Each row comes from the steps of one path. Every step used is in the known rows, and no mark comes twice. Write the path behind each row, first mark first.
Known rows:
m, e, r, p, c: [-1.11 -0.37  0.03 -0.52 -0.93 -2.31 -4.13  4.03  1.47  0.22 -4.14  1.48
  1.56 -1.82  1.44 -1.42 -0.30 -0.71  3.07 -3.27]
m, e: [ 0.05 -1.50  0.05 -1.49 -0.60  0.23 -1.75  2.68  0.77  1.93  0.73  0.31
  0.41 -2.21  1.07 -1.14 -2.31 -0.06 -0.46 -1.77]
p, c, e, r: [ 1.79 -0.24  0.44 -0.64  0.66 -1.29 -2.96  1.79  1.82 -2.25 -5.06 -1.78
  0.53 -1.02 -2.84  0.70 -1.19  1.21  3.33 -2.05]
u, c, e, r: [ 2.47 -1.27  1.80 -2.21  0.37 -0.12 -1.19  0.86  2.05 -1.43 -2.90 -1.16
 -0.64 -0.70 -2.40 -2.04 -2.82  1.22  1.46 -0.53]
r, p: [-0.97  1.01  1.39  1.57  0.57 -2.60 -0.38  0.43 -0.32  0.27 -0.63  0.95
 -0.33  0.65  1.87 -0.62  1.47 -1.22  0.19 -0.66]
p, c, e, r, u: [ 1.85 -0.34  0.10 -0.72  2.58 -0.20 -1.94  4.05 -0.39 -2.29 -3.89 -0.89
 -0.96  0.47 -2.23  0.40 -0.35  1.16  2.38 -2.24]
p, r: [-0.32  0.40 -1.70 -0.43 -0.91  1.63  0.28 -0.96 -0.67 -1.22  0.18 -0.65
 -0.17  0.61  1.13 -0.90 -1.55 -0.37 -0.92  0.00]
y, c, e, r, u, m: [ 2.97  0.06  2.53 -2.19  2.89  0.17 -0.50  3.31  0.17 -0.82 -1.55 -1.70
 -0.46  4.92 -4.86  1.34 -2.58  2.66  1.22 -2.89]
m, p, r: [-0.21  0.74 -2.90  1.34 -1.60  1.87  2.42 -0.60 -1.47 -0.98  2.23 -1.63
 -0.99 -0.22  1.98 -1.42 -2.29  1.05 -1.24 -0.98]
m, e, r, u: [-0.04 -0.24 -1.91 -3.28  0.80  1.83 -1.67  4.71  0.27  1.84 -0.78  1.09
 -1.01 -1.04  0.03 -1.91 -0.79 -0.83  0.14 -2.11]
y, c, e: [ 3.01 -0.66  2.84  0.25  1.67 -2.02  2.03  1.64 -0.51 -0.47 -1.05 -3.16
 -0.52  1.44 -2.28  2.01 -4.72  1.55 -0.54 -2.21]
n, u, c: [-0.66 -1.59  3.04  1.55 -1.24 -0.18  0.48 -1.69  0.12 -2.34  0.40  1.16
 -0.64 -1.64  0.90 -3.02 -1.65  4.02  1.21  0.49]
u, m: [ 0.09 -0.45  1.17 -1.16 -0.26  0.47 -1.85 -0.48  0.58 -0.16  1.13  0.68
  0.46  2.66 -2.30 -0.13  0.43  1.96  0.88 -0.10]
u, c, e, r, p: [ 1.31 -0.58  3.53 -0.40  1.14 -2.64 -1.69  1.35  1.66 -1.47 -3.76 -0.57
 -1.46 -0.13 -0.81 -2.34 -1.35  0.30  1.55 -1.08]
e, r: [-0.27  1.40 -1.45 -1.50 -0.25  0.77 -1.03  0.40  1.59 -0.55 -3.17 -0.05
  0.37 -0.29 -0.84 -0.36  0.25 -0.56  1.44 -0.18]
p, m, e, r, u, c: [-0.74 -4.17 -0.36 -3.32 -2.60  4.22 -1.24  5.04 -0.63  1.45 -0.20  2.33
 -1.59 -0.93  0.31 -1.87 -1.03  2.23  1.00 -3.08]
c, e, r: [ 1.54  0.54  0.74 -0.88  1.57 -0.01 -1.45  1.31  2.37 -0.67 -4.39 -1.74
 -0.73 -0.39 -2.23 -0.57 -1.14 -0.34  0.65 -1.08]
c, e, r, u, m: [ 2.02  0.23  1.60 -2.45  2.95  1.56 -2.68  2.07  0.82 -1.09 -1.50 -0.91
 -1.95  3.19 -3.93 -0.64  0.29  1.92  0.75 -1.72]
c, e, r, u, m, p: [ 1.91 -0.07  0.62 -0.28  1.99  2.13 -0.77  2.79 -0.35 -1.12  0.18 -2.00
 -2.53  2.29 -3.45 -1.61 -0.07  3.30  0.71 -2.28]
e, r, u, m, p, c: [ 0.01 -0.58 -1.67  0.31 -0.55  2.32 -1.65  2.99 -0.99 -2.32 -0.18  0.79
 -0.08  2.07 -2.34 -0.60  2.17  3.55  3.58 -2.22]

Write each row's path:
[ 0.58 -1.73  3.55  0.42 -1.18 -0.68 -1.52  2.17  0.74 -0.80 -3.65  0.62
 -2.02  0.54 -0.78 -0.76 -0.31  1.83  2.02 -2.60]
u, c, e, r, p, m
[ 2.95 -2.41 -0.22  0.24  0.83  1.76  2.66  1.99 -2.72 -1.67  3.56 -2.11
 -2.87 -0.10  1.26 -2.36 -4.16  3.02 -1.79 -1.89]
m, p, r, u, c, e
[ 2.04 -0.84  1.54 -1.79  2.36  0.41 -3.74  3.28  0.22 -3.01 -2.74 -0.48
 -0.24  2.64 -4.65 -0.06  1.05  2.95  3.30 -2.10]
p, c, e, r, u, m
[-1.59 -0.93  3.20 -0.26 -1.43  0.76 -3.11  0.33  1.46 -0.37  1.04  1.18
  0.04 -0.59 -0.43 -2.74 -1.72  4.81  0.50 -1.76]
n, u, m, e
[-0.91  1.51 -0.05  1.25 -0.76 -2.26 -2.97  1.50  0.49 -1.82 -4.89  1.15
  1.34  0.26  0.59 -0.07  1.83 -0.79  3.67 -1.60]
e, r, p, c
[ 2.84 -2.20  0.91 -1.54  2.03  1.24  1.02  1.21 -2.15 -2.12  1.63 -1.12
 -2.11  1.01  0.63 -1.96 -3.67  2.03 -1.53 -0.76]
p, r, u, c, e
[-2.43  0.80  0.56  1.25 -2.10  0.70 -1.17  1.57  0.38 -0.10 -3.34  1.62
 -0.95  1.53  0.49  0.15  2.34  0.00  1.41 -2.26]
e, r, p, m
[ 0.81  2.01  2.31  0.44  1.80 -2.25 -2.08  1.75  1.92 -0.29 -4.45 -1.05
 -1.21  0.18 -0.21 -1.03  0.29 -1.01  0.75 -1.57]
c, e, r, p
[ 0.09  0.39 -2.28 -0.80  1.31  2.54  1.25  0.84 -2.90 -0.97  1.68  0.32
 -1.16  1.80  1.45 -0.45 -0.77 -0.14 -1.70 -0.37]
p, r, u
[ 2.33 -2.21  1.60  1.75  1.67  0.22 -0.97  3.38 -2.43 -2.37  2.15 -1.51
 -1.36  2.07 -2.57  0.17  0.33  5.08  1.87 -3.31]
r, u, m, p, c, e
[-0.97 -1.72 -1.63 -2.58 -0.94  4.44 -1.81  5.39 -0.67  2.34 -1.07  1.76
 -1.72 -0.25  0.02 -0.42  0.51  0.98  0.54 -3.69]
p, m, e, r, u
[-1.37 -0.21  1.05 -1.36 -1.61 -1.71 -6.08  3.34  2.25 -0.30 -3.34  1.98
  1.62  0.79 -1.09 -1.62  0.23  1.45  4.06 -3.33]
u, m, e, r, p, c
[ 0.28 -2.00 -0.16  1.57 -0.15  1.51 -0.68  2.73 -2.80 -1.59  3.20  0.65
 -0.35  2.77 -1.09 -0.03  1.89  4.32  2.31 -2.39]
r, u, m, p, c
[ 0.80 -1.22 -0.39 -2.51  0.67  1.89  0.11  1.83 -0.60 -1.05 -0.91  1.35
 -1.32  0.75 -0.40 -1.98 -0.51  0.93  1.56  0.04]
e, r, u, c
[ 2.18 -0.40 -0.95  1.13  1.50  0.70 -0.33  4.53 -1.26 -1.92 -2.01 -1.98
 -1.37 -0.68 -1.30 -0.11 -0.32  2.41  2.31 -3.51]
m, p, c, e, r, u
[ 0.71 -1.95 -1.01 -1.62  0.06  2.21  1.35  0.84 -2.35 -1.49  2.80  1.18
 -1.25  1.49  1.63 -2.26 -2.04  1.20 -0.74  0.15]
p, r, u, c
[-0.62 -0.33 -0.27 -3.46 -1.23  1.58 -4.23  2.08  2.90  1.22 -1.00  0.84
  0.95  0.27 -2.45 -2.20 -1.31  1.44  1.70 -2.12]
u, m, e, r
[-1.82 -0.71  1.58  2.33 -1.45  0.20 -0.55  1.06 -1.46  0.42 -0.62  1.58
 -1.62  1.62  1.48  1.27  2.42  0.73  0.08 -2.07]
r, p, m
[ 2.28 -2.48  2.96 -0.44  1.26 -1.19 -0.07  0.40  0.67 -1.05  0.06 -1.01
 -1.00 -0.72 -0.94 -1.18 -2.66  2.17  0.18 -0.19]
u, c, e
[ 1.97  0.89  0.23 -1.41  3.54  1.10 -0.75  3.17 -0.12 -0.66 -2.71 -1.42
 -2.43  0.49 -1.72 -0.17 -0.39 -0.23  0.27 -1.67]
c, e, r, u
[-1.50  0.55  1.32 -2.11 -0.58 -0.38 -5.00  2.50  2.26  1.36 -2.41  1.58
  0.41  1.10 -0.60 -2.37 -0.09  0.15  1.78 -2.52]
u, m, e, r, p
[-0.05  1.13 -1.68 -2.09  1.27  2.28 -0.32  2.21 -0.69 -0.31 -1.88  0.72
 -1.20  1.03 -0.50 -0.39  1.31 -0.68  0.42 -0.49]
e, r, u
[-1.14 -1.65 -1.58 -2.42 -3.07  3.38 -2.28  3.51  1.47  2.00 -2.35  0.93
 -0.68 -1.74 -0.68 -0.35 -1.08  0.83  0.62 -3.31]
p, m, e, r
